Known rows, with every way that one mark hangs from another
{kura motafur {zita babud}}: [ 22.3  19.2  20.5  -5.1  10.9   0.9   7.6   5.2  19.6   6.4   3.6 -26.1
   4.3   5.8   1.0  -7.4 -28.7   3.4  -3.1]
{zita {babud dafira {kura {motafur devub}}}}: [-14.8  15.9   4.8   3.1   0.2  11.3  -3.4  34.5 -43.0 -26.4   7.3  26.0
 -13.9   8.0   8.0   5.8  16.2   1.8  -1.9]
{devub {motafur {kura {babud {zita dafira}}}}}: [-18.3 -20.6 -11.1 -10.1  24.8 -18.6   4.4  -4.1  47.7  15.2  -2.0  -5.6
  24.7  -2.0  14.3   7.6  26.4   8.9  -2.2]
{zita {babud dafira} {kura {motafur devub}}}: [-19.2   2.0   7.2  11.8  -9.3   7.0 -20.4  30.8 -43.7 -28.6   1.4  19.2
 -20.5  10.0  -2.3   9.7  -0.8   0.6  12.8]
{zita dafira}: [  2.8   5.7 -11.6 -11.1  -9.5   1.4  20.5 -40.7  -3.8  29.5 -23.9  17.0
 -11.6  -1.3  -0.7  13.2   9.3 -11.0  -2.5]
{kura babud zita}: [ 39.9  -3.9   7.5  -1.6  14.4  -9.3  15.7 -28.2  38.2   9.2  -0.9  -2.4
  10.8 -16.0  -6.6 -12.4 -26.1  -4.0 -31.6]
{dafira zita}: [ 37.0  -0.2 -10.1   0.1  -5.7   5.0  23.1 -63.4 -14.9  38.0  -7.1 -39.6
   2.6 -14.0 -17.8  -3.6 -12.9  -2.6  10.3]
{dafira {zita kura}}: [ 29.1 -15.5 -12.0  -3.4 -21.0   5.7   8.9 -41.4 -15.6  21.2  -6.5 -39.3
 -10.9  -6.5 -31.7  -0.1 -15.2   5.3   8.4]
{babud dafira {zita {kura motafur}}}: [ -8.3  11.7 -14.0 -12.2 -14.3   5.8   9.6  26.6 -25.8  -7.6   2.0 -41.0
  -2.6  -1.4  -0.6   0.6  10.9  -7.7   9.5]
{zita babud dafira {kura motafur}}: [-19.5  -4.1  10.0 -13.3 -10.1   0.1 -18.5  17.4   1.4  -9.6  -7.0  29.0
 -23.2  21.2 -11.5  21.3   1.4  15.4  11.7]
{kura babud {motafur devub} {zita dafira}}: [ -7.1  -0.2  13.1  19.6   8.3  -1.4 -28.1  -9.6  24.2   4.2   7.2  33.1
  17.2  -2.9  11.7 -18.2  -5.5  -4.8  11.9]
{dafira {zita {babud {kura motafur}}}}: [ 19.3   3.9   6.7  -9.3   2.4   8.2   0.7  -8.6 -13.7   5.0  12.7 -24.5
  -1.6   3.9 -18.4   1.5  -4.3  22.6   7.6]
{babud {zita dafira kura}}: [  2.3   2.3 -18.5 -26.8 -14.0   0.6  27.2  -3.3 -10.5  14.7  -9.1 -22.9
 -10.6  -0.6 -14.0   5.6  13.3  -3.0  -9.4]
{motafur devub kura}: [-15.8 -21.5 -10.6  13.4  -2.1  -5.4  26.2 -26.5 -36.3   4.0  -8.9  -6.9
   0.2  -5.3   6.0  -5.7   6.0  -9.7  15.7]
{devub {motafur {kura babud}}}: [ -9.8 -36.6   1.9   5.6  23.0 -18.9   3.1 -18.3  49.4   1.2  -8.5  -6.7
  17.4  -3.0  11.0  10.8   8.7  12.0   4.6]
{kura motafur}: [ -0.5  -8.0  11.4   5.3  -2.5   0.0   9.7 -25.9   2.1   1.4 -12.8 -30.0
   3.5  -1.9   6.0   6.2  -7.2   0.8  37.1]
{devub {motafur {kura {babud dafira} zita}}}: [ -2.2  -7.4  -9.0   5.3  16.0 -10.0  -5.3   4.7  54.0  13.2   0.3  -3.6
  19.8  -0.4  16.5  -2.7   4.0  -5.8 -25.6]
{babud dafira {kura motafur} zita}: [-12.1  20.9 -13.8 -17.6  -7.1  11.9  18.9  37.8 -27.0 -12.2  10.0 -37.4
   3.0  -1.3   9.9  -3.6  29.1  -3.4  -0.1]

Rows
[ 15.8  35.6   8.7  -2.6   4.6   6.5   0.3  18.6   5.1   8.6   5.4  -9.5
   0.7   6.8   7.8  -6.2 -19.3  -8.2 -13.1]  {kura motafur {zita {babud dafira}}}
[ 11.4  10.5   9.0  10.5   6.7  -1.6 -16.0   6.0  30.6  -1.3   8.0   6.8
  15.8  -6.7   9.9 -11.1 -14.6  -7.2  -7.2]  {kura {babud dafira} motafur zita}
[  1.9  10.9   8.9  27.8   8.6   1.9 -23.6   6.0   4.4  -7.7  12.1  18.9
  17.4 -10.5  15.3 -21.6  -9.4 -14.5   1.2]  {kura {babud dafira} {motafur devub} zita}
[  9.3   8.6  -5.2 -12.2 -10.0   1.9   8.3  15.7 -27.3 -12.0  -9.3  20.8
 -31.8   5.5 -16.4  19.4  -5.6  -2.7 -29.7]  {zita {babud dafira} kura}
[ 10.1  -9.1   9.7  10.6  -5.8   6.3 -20.4 -11.3 -33.7  -2.5  10.9 -19.9
  -7.1   2.8 -22.6  -2.8 -15.1  17.8  31.7]  {dafira {zita babud {kura {motafur devub}}}}
[ 17.8   1.5  -4.1 -14.1   7.6  -9.3  31.5   1.0   8.2  16.7   1.2 -16.4
  -0.9   5.1  -5.1  -7.2 -19.2  -1.7 -32.5]  {motafur {kura {zita babud}}}
[-33.0 -30.1   9.7  16.5  -9.7  -3.5 -39.4  -0.6   2.5 -22.5  -2.8  48.0
  -7.1   4.7  -3.0   7.2  10.1  10.9  31.8]  {zita dafira {kura babud {motafur devub}}}
[  5.3   2.3  -3.1   4.0   9.9  -4.5  23.0   1.4 -21.1  10.0   6.1  -1.5
   0.6   1.2   0.7 -18.9 -13.5  -8.4 -20.8]  {motafur devub {kura {zita babud}}}
[ -7.4  -3.7   8.7  -8.8  18.9 -11.6  -1.0  -4.7  21.4   0.8   5.3   0.5
  22.9  -9.1   6.7   0.2  12.4  11.0  20.2]  {kura {babud {zita dafira}} motafur}
[-19.8 -13.4   7.9  10.3  -9.8  10.4   2.9   2.0 -24.6 -24.7  -0.8 -11.9
  -5.1   1.2   6.9  -2.5  13.6   7.2  28.5]  {babud {kura {motafur devub}}}
[  9.1  20.1  -5.9 -19.5   0.9   6.5  22.6  21.0 -28.3 -12.0  -2.6  25.5
 -23.3   4.5  -4.4  14.7  11.4  -1.9 -41.1]  {zita {babud dafira kura}}
[  0.3  16.9   2.2  -2.1 -11.0   7.3  -4.1 -12.1  25.9  28.8  -6.5 -13.3
   3.0   7.8   8.2  -7.9  -8.1  -8.3   9.2]  {kura motafur {zita dafira}}
[  6.6  28.6  11.6 -10.4   3.5   4.0  -5.0   6.7  22.9  20.8   0.9   6.6
  -0.1  13.6   5.7  -1.7 -14.0   0.5  -6.0]  {kura motafur {zita babud dafira}}
[  0.7   7.1   2.8  -1.5  18.0  -8.0   2.7   8.8   3.4 -11.3  10.3 -10.8
  22.5 -15.5   9.8  -3.2   8.6  -0.8  10.4]  {kura {babud dafira zita} motafur}
[  6.0 -16.2 -19.2   4.1   4.2  -9.9   3.8 -23.5  -5.5  15.3   5.3  15.2
   9.9 -10.4  -8.0  -2.6   4.1   0.7 -11.5]  {motafur {kura {babud {dafira zita}}}}
[-13.6 -22.1   7.2   8.3  -9.4  -4.9 -26.7  11.4   7.5 -31.0  -1.7  16.8
  -7.7  -0.2  -5.8  11.3  -2.1   6.8  15.1]  {zita {kura {babud dafira} motafur}}
[ 32.7  14.3  -4.4   0.5   8.6  -3.3   8.1 -11.5  21.0  10.3  -0.1  17.1
   6.0 -15.7  -0.2 -10.1 -16.2 -17.1 -43.4]  {kura {babud dafira} zita}
[-22.8 -28.6   9.3   1.2 -10.6  -7.5 -32.0  -1.7  26.8 -16.1  -6.8  36.0
  -8.0   8.3  -9.2  15.7   5.4  16.9  19.7]  {zita dafira {kura babud motafur}}
[ 16.8  25.5 -19.9 -13.2 -18.1  16.7  20.9  16.1  -7.8   4.4  -1.8  -4.3
 -15.2   0.3  -0.6  -7.6   5.2 -17.9 -49.5]  {babud dafira {kura zita}}
[-22.6 -24.1   7.7  24.8  -8.1  -0.7 -32.4  10.0 -16.0 -37.5   2.1  28.1
  -5.1  -3.4   0.0   2.6   2.9   1.2  24.4]  {zita {kura {babud dafira} {motafur devub}}}
[-11.6 -12.6 -14.2  -3.4  25.2 -15.5   9.1   7.8  31.2   5.6   2.0 -16.6
  25.8  -7.6  17.3   4.2  22.7   1.4  -8.7]  {devub {motafur {kura {babud dafira zita}}}}
[-28.5  -5.1  10.6   2.5  -9.8   3.8 -24.8  16.9 -23.7 -15.3  -3.5  38.5
 -21.2  17.9  -6.7  13.8   5.5   9.2  21.1]  {zita babud dafira {kura {motafur devub}}}
[-12.4  21.0  -7.3  10.4 -18.2  21.4  -7.4  30.8 -23.2 -10.9   9.3  -4.7
  -4.4   4.3  13.7 -18.3  10.9 -15.9  -5.6]  {babud dafira {kura {motafur devub} zita}}
